Each row comes from the steps of one path. Every step used is in the known rows, and no mark comes twice. Write the path behind each row, first mark first.
Known rows
ravo/dabi/pesab/pibap/risumu: [-0.863  2.140  3.290 -0.202 -0.168 -0.109  1.187 -1.696 -3.473  1.626
  0.857 -0.840 -1.234 -0.434 -1.340 -2.240 -0.598 -3.175  2.296 -0.796
 -1.604 -0.042  0.160  2.310 -3.068 -1.071  5.748  2.564]
dabi/gupafuz/pibap: [-1.826  1.840 -0.134  0.406  0.125  0.414 -0.364  0.096 -2.490  1.097
  0.412 -1.403 -2.038 -1.187  1.363  0.258 -3.185 -1.896  0.067  0.932
 -1.936 -2.755 -1.226  1.479  1.609  0.268  3.187  2.306]
risumu/pibap/gupafuz: [-0.054  3.223 -1.568 -0.876  0.926  2.627  0.402  0.771 -1.575  1.235
  1.741 -0.308  0.075 -1.815  1.645 -0.951 -1.558 -1.539  1.136  2.280
 -1.722 -0.751  0.694  0.615  0.643  1.358  4.897  0.333]
gupafuz/pibap/risumu: [-2.230  0.948  1.364  1.200  0.658 -0.799 -2.770  2.024 -2.806  1.139
  0.936 -1.651 -2.231 -0.732  0.517  1.049 -1.279 -0.494  3.708  1.100
 -1.934 -1.912 -0.840 -0.559  0.307 -0.596  2.789  0.054]
vebozag/pibap/gupafuz: [-0.332  1.080  0.198  0.722  0.527  2.345 -0.734 -0.365 -3.217  0.827
  0.546 -0.205 -0.528 -2.382  0.019  0.643 -0.058 -1.314  1.134  2.181
 -1.133 -1.154  0.054  1.355 -1.974 -1.438  3.898  0.155]
ravo/dabi/risumu/pibap: [ 0.742  2.695  2.738 -1.526 -2.167 -0.309  0.957 -2.289 -1.089  0.421
  2.711  0.037  0.356 -1.271 -0.286 -2.737 -2.913 -1.605  2.921 -0.854
 -1.372 -0.540 -0.061  1.514 -1.207  2.436  6.906  2.560]
pesab/pibap: [-1.459  1.662 -0.331  1.439  0.903  1.777 -0.258  0.614 -2.949  2.502
  0.120  0.085  0.027  0.239  0.285 -0.393 -0.994 -0.652  2.258  0.469
 -2.982 -1.056 -0.065  0.080 -0.626 -1.092  2.459  1.048]
dabi/pesab: [-2.266  2.231  1.621  0.510  1.261  1.579  1.179  0.225 -2.434  0.496
  0.272 -0.417 -0.342  0.575  0.598 -1.187 -1.635 -2.361  0.378 -0.889
 -2.303 -0.454  2.024  2.657 -0.979 -2.082  4.691  1.849]
gupafuz/pibap/vebozag/dabi/ravo: [-2.291  1.542  1.431  1.783  0.314 -0.574 -1.660 -0.171 -4.072 -0.565
  3.256 -3.254 -0.795 -2.369  0.869  1.197 -0.957 -0.487  1.967  0.608
 -3.094 -1.960 -0.928 -0.887  0.214 -0.240  1.369  0.606]
gupafuz/pibap/pesab: [-1.519  1.371 -0.040  1.606  1.595 -1.770 -1.219  2.206 -4.390  0.463
  0.760 -2.469 -2.515 -0.906  0.482  0.443 -0.726  0.257  2.591  1.015
 -3.424 -1.442  0.094  0.148 -0.061 -0.283  1.626  0.098]
gupafuz/pibap: [-2.125  0.780  0.202  1.012  0.807 -0.182 -2.358  1.451 -2.480  0.858
 -0.103 -0.961 -1.712 -0.539  0.465  0.668 -1.720 -0.001  2.978 -0.062
 -2.786 -2.012  0.238 -0.224  1.048  0.084  1.741  0.898]
pesab/pibap/vebozag/dabi/ravo: [-1.656  2.314  0.685  2.170  0.388  1.495  0.435 -0.964 -4.564  1.182
  3.312 -2.118  0.859 -1.606  0.847  0.132 -0.267 -1.120  1.174  1.350
 -3.153 -1.064 -1.186 -0.688 -1.482 -1.295  2.153  0.818]
dabi/risumu: [-1.222  2.362  2.284  0.241 -0.978  0.392  0.205 -0.413 -1.212 -0.230
  2.188  0.004  0.646  0.232  1.317 -0.663 -3.619 -0.360  1.725  0.134
 -1.278 -1.448 -0.178  1.263 -0.554  0.010  5.188  1.479]
risumu/dabi: [-0.594  1.342 -0.943 -0.376  1.279  2.244 -0.271 -0.394 -0.988  0.259
  1.796 -0.411  1.102 -0.274  1.411 -1.620 -2.608 -1.613  3.922 -1.091
 -1.506 -1.345  3.216  1.139  0.121  0.268  5.032  0.282]
pibap/vebozag/dabi/ravo: [-1.701  2.794  1.573  0.804  0.141  1.934  1.079 -0.865 -4.014 -0.700
  4.914 -3.670  0.778 -1.953  1.198  0.345 -0.538 -1.921  1.241  1.157
 -2.275 -0.891 -0.419  0.036 -1.451 -0.384  3.188  0.655]
gupafuz/pibap/vebozag: [-2.276  1.147  0.757  2.039  0.960 -0.020 -2.250  1.925 -4.316  0.454
  1.576 -2.691 -1.688 -1.709  0.484 -0.154 -1.823 -0.277  1.476  1.223
 -3.775 -1.829 -1.051 -1.043  0.545  0.196  0.726  0.771]
ravo/dabi: [-0.010  1.722  1.841 -1.888 -0.249  1.122  0.920 -1.103 -2.356  0.889
  1.132 -1.440 -1.082 -0.571 -1.323 -1.722 -0.801 -2.686  3.541 -0.878
 -0.944 -0.372  0.503  1.913 -1.792  1.750  5.163  2.422]
dabi/ravo: [-1.291  2.657  0.815  0.030  0.438  0.770  1.324 -1.055 -0.293 -0.743
  1.821 -2.418  0.506 -1.229  1.800  0.145 -2.565 -3.136  1.302  0.262
 -0.835 -2.550  2.656  1.580 -0.594 -0.230  4.338  1.753]
dabi/pesab/pibap: [-2.299  2.048  1.131  1.652  1.200  1.272  0.788 -0.160 -3.186  1.655
 -0.361  0.451 -0.141  0.728  0.502 -1.165 -1.315 -1.660  0.150 -0.606
 -3.223 -0.565  1.223  1.776 -1.244 -2.947  3.797  1.877]
risumu/pibap: [-0.456  2.559 -0.829 -0.054  0.295  2.427  0.148  1.189 -1.175  1.592
  1.446  0.668  0.852 -0.441  1.411 -0.938 -1.714 -1.011  2.419  0.411
 -3.085 -0.206  1.490 -0.187  0.925  1.011  4.600  0.449]
vebozag/dabi/gupafuz/pibap/risumu: [-1.965  2.004  0.932 -0.027 -0.525  1.068 -0.298 -0.673 -3.813  1.027
  2.839 -1.124 -1.064 -0.780  1.137  2.329 -0.294 -1.266  2.818  0.617
 -1.063 -1.228 -2.367  1.049  0.410 -0.665  4.708  0.512]
pibap/gupafuz: [-0.940  2.693 -0.688 -1.033  1.829  2.437  0.467  0.574 -2.713  0.455
  1.275 -2.107 -1.420 -1.322  0.767 -0.318 -0.979 -2.008  0.994  2.728
 -0.270 -1.390  0.015  1.889 -0.780  0.387  3.965  0.826]

Write each row's path
[-1.524  2.081  1.504  0.356  1.216  1.136 -0.088  0.196 -2.024  0.517
  2.467 -0.912  0.009 -0.256  1.433 -1.338 -2.080 -2.615  3.296 -0.163
 -0.903 -0.807  2.234  1.647 -1.284 -1.819  6.642 -0.042]
pibap/risumu/dabi/pesab
[-1.604  2.267  1.414  2.265 -0.283  1.292 -0.182 -0.591 -4.976  1.599
  3.543 -0.938  1.014 -0.811  0.629 -0.357 -0.906  0.350  1.560  1.092
 -3.505 -0.565 -2.658 -0.777 -1.465 -1.141  2.614  0.704]
pesab/pibap/vebozag/dabi/risumu
[-0.964  1.913  0.347  1.564  0.792  0.246 -0.362 -0.725 -1.812  1.470
  2.157 -1.053  0.640 -0.996  1.707 -0.689 -2.058 -1.997  3.366  0.684
 -1.437 -2.053  1.285  0.172 -1.106 -1.606  4.637  0.269]
pesab/pibap/risumu/dabi/ravo
[-1.330  1.616 -0.118  1.128  1.473  1.306  0.180 -1.395 -1.906  1.033
  0.981  0.617  1.290 -0.148  1.377 -2.450 -2.546 -1.675  2.120 -1.771
 -2.733 -1.044  3.648  1.658 -0.460 -2.073  4.913  0.851]
risumu/dabi/pesab/pibap
[-2.314  2.547  2.131  1.154  0.714  2.598  0.912 -0.003 -5.477  0.209
  4.004 -2.434  0.272 -0.834  0.525 -0.351  0.087 -1.346  0.596  0.543
 -3.138  0.399 -0.787  0.643 -1.685 -1.617  3.434  0.589]
pibap/vebozag/dabi/pesab
[-0.409  2.960  1.316  0.346 -1.497  0.414  0.140 -0.289 -0.509  0.263
  2.755  1.254  1.552 -0.347  2.055 -1.407 -3.981 -0.104  1.857  0.121
 -2.338 -0.994  0.205  0.469  0.522  0.923  5.873  1.071]
dabi/risumu/pibap
[-1.050  2.335 -1.097  0.627  1.645  1.811 -0.009  0.209 -3.544  2.081
  0.348 -0.830 -0.721 -1.177  0.537 -0.401 -0.789 -1.147  0.977  2.413
 -1.707 -1.433 -0.847  0.799 -1.004 -0.713  2.838  1.046]
pesab/pibap/gupafuz
[-0.742  3.304  0.077  0.655 -0.330  2.109  0.779 -0.350 -2.745  0.337
  4.730 -1.733  1.607 -2.223  1.884 -0.567 -1.049 -1.556  1.495  1.134
 -3.362 -0.394  0.466 -0.861  0.048  0.678  4.198  0.338]
risumu/pibap/vebozag/dabi/ravo
[-0.590  2.011 -0.478 -0.160  0.852  0.937  0.544 -2.069  0.237 -1.138
  2.608 -1.573  1.723 -1.469  2.364 -1.288 -3.556 -2.966  2.914 -1.226
 -0.773 -2.526  4.708  1.484 -0.042  0.197  5.516  0.801]
risumu/dabi/ravo
[-2.235  2.008  1.276  0.791  0.413  2.118  0.817 -1.330 -4.111  1.431
  1.712  0.656  0.893  0.793  0.341  0.843  0.955 -0.650  2.368 -1.417
 -2.527  0.326  0.133  1.461 -1.315 -2.928  4.536  0.628]
vebozag/dabi/pesab/pibap
[-1.701  2.830  0.965  0.569  0.040  3.028  1.309 -0.292 -5.368  0.494
  4.471 -2.955 -0.279 -1.521  1.106 -0.044 -0.752 -1.935  0.195  1.874
 -2.327 -0.519 -2.441  0.642 -0.810 -0.098  3.445  1.052]
pibap/vebozag/dabi/gupafuz
[-2.305  2.097  2.001  0.969  0.216  1.693  0.604 -0.982 -4.346  1.647
  2.321  0.210  0.543  0.651  0.384  1.179  1.071 -0.818  2.900 -0.693
 -2.056  0.592 -0.576  1.107 -1.799 -3.177  5.080  0.158]
vebozag/dabi/pesab/pibap/risumu
[ 0.239  3.128 -1.140  0.476  1.098  0.735  1.018  2.066 -3.081  1.339
  2.309 -0.995 -0.194 -0.806  1.579 -1.245 -0.778 -0.777  2.185  1.331
 -3.749  0.358  1.442  0.351 -0.186  0.682  4.359 -0.216]
risumu/pibap/pesab
[-0.904  2.271  1.185 -0.082  0.644  0.545  0.086 -0.721 -0.643 -0.365
  3.464 -2.209  0.460 -1.264  2.064 -0.627 -2.769 -3.277  3.769  0.517
  0.120 -2.137  2.524  1.047 -0.980 -0.709  6.307 -0.016]
pibap/risumu/dabi/ravo
[-0.820  2.168  0.484 -0.198  0.517  1.697  0.396 -0.006 -1.932  0.875
  2.943 -1.615 -0.437 -1.008  1.908 -0.891 -2.912 -3.183  2.809  1.142
 -0.104 -1.571  0.448  1.582 -0.419 -0.428  6.555  0.385]
pibap/risumu/dabi/gupafuz
[-0.541  2.484  2.056 -0.735  0.475  0.349  1.722 -2.483 -3.539  1.145
  0.357 -1.018 -1.420 -1.270 -1.293 -2.512 -0.630 -3.152  0.934 -0.241
 -1.320 -0.385  0.238  3.064 -2.677 -0.314  5.449  3.096]
ravo/dabi/pesab/pibap/gupafuz
[-0.146  3.512  0.778 -0.234 -0.846  0.541  0.292 -0.765 -0.945 -0.081
  2.985  0.420  1.067 -1.558  2.056 -1.424 -3.679 -0.514  0.719  1.600
 -1.254 -1.353 -0.348  0.937  0.262  1.186  6.088  1.058]
dabi/risumu/pibap/gupafuz
[-0.967  1.452 -1.105  0.113  0.705  0.623 -0.659 -1.205 -1.449  0.422
  1.540 -0.838 -0.230 -1.434  2.181 -1.287 -3.948 -2.074  2.010 -0.695
 -1.608 -2.782  1.538  1.484  1.795  0.360  4.616  1.276]
risumu/dabi/gupafuz/pibap
[-0.727  0.544  2.042  1.837  0.100  1.436 -1.107 -0.733 -2.635  1.058
  1.753  0.572  0.326 -1.464  0.569 -0.217 -0.933 -1.975  2.903 -0.042
 -1.730 -0.495  1.934  1.152 -2.408 -3.365  5.922 -0.674]
vebozag/pibap/risumu/dabi/pesab
[-0.745  2.104  2.962 -1.383 -0.075  0.626  1.740 -1.836 -2.644  0.550
  0.681 -1.098 -1.137 -0.307 -1.248 -2.357 -1.059 -3.322  1.783 -1.734
 -1.442 -0.041  1.382  3.164 -2.358 -0.007  5.923  2.940]
ravo/dabi/pesab
[-2.349  2.149  2.112  1.904  1.065  0.870  0.633  0.431 -3.538  1.970
  0.495  0.013 -0.607  0.423  0.530 -0.833 -1.053 -2.035  0.803  0.329
 -2.564 -0.416  0.424  1.636 -1.856 -3.388  4.412  1.227]
dabi/pesab/pibap/risumu
[-1.096  1.506 -0.023  1.383  0.986  1.163 -0.945  0.256 -2.711  2.416
  1.762 -0.173  0.312 -0.337  1.001 -0.854 -1.415 -1.205  3.946  0.750
 -1.887 -1.111  0.294 -0.252 -1.013 -1.411  4.255 -0.085]
pesab/pibap/risumu/dabi
[-0.152  0.740  1.209  1.297 -0.405  1.753 -0.791 -0.909 -2.475  1.359
  2.054  0.108  0.041 -2.026  1.077 -0.016 -1.635 -2.304  2.555  1.041
 -1.103 -1.220  0.542  0.979 -1.661 -2.223  5.868 -0.167]
vebozag/pibap/risumu/dabi/gupafuz
[-0.513  3.255  1.049 -0.711 -1.310  1.636  0.430 -1.765 -2.231  0.111
  4.385  0.634  1.758 -0.838  1.709  0.782 -0.984  0.245  2.899  0.501
 -0.985 -0.354 -1.120  0.715 -0.139  0.423  6.292 -0.105]
vebozag/dabi/risumu/pibap/gupafuz
[-1.600  2.466  0.253  1.950  0.222  2.376  0.672 -0.414 -5.667  2.136
  2.918 -1.630  0.139 -1.174  0.750 -0.071 -0.548 -0.978  0.461  1.713
 -3.393 -0.642 -2.778 -0.238 -0.901 -1.232  2.204  1.114]
pesab/pibap/vebozag/dabi/gupafuz
[-0.851  2.129  3.038  0.328  0.007  0.397  1.542 -1.833 -4.260  1.312
  1.315 -1.681 -0.908 -1.266 -1.554 -3.116 -0.955 -2.965  0.787 -0.669
 -2.759 -0.113 -0.069  2.000 -2.944 -0.712  4.369  3.079]
ravo/dabi/pesab/pibap/vebozag
[-0.610  3.274  1.770  1.036 -1.464  0.519  0.123  0.039 -1.881  0.152
  4.008 -0.203  1.386 -1.490  1.921 -2.186 -3.992 -0.184  0.508  1.254
 -3.226 -0.817 -0.755 -0.287  0.051  1.025  4.831  1.119]
dabi/risumu/pibap/vebozag
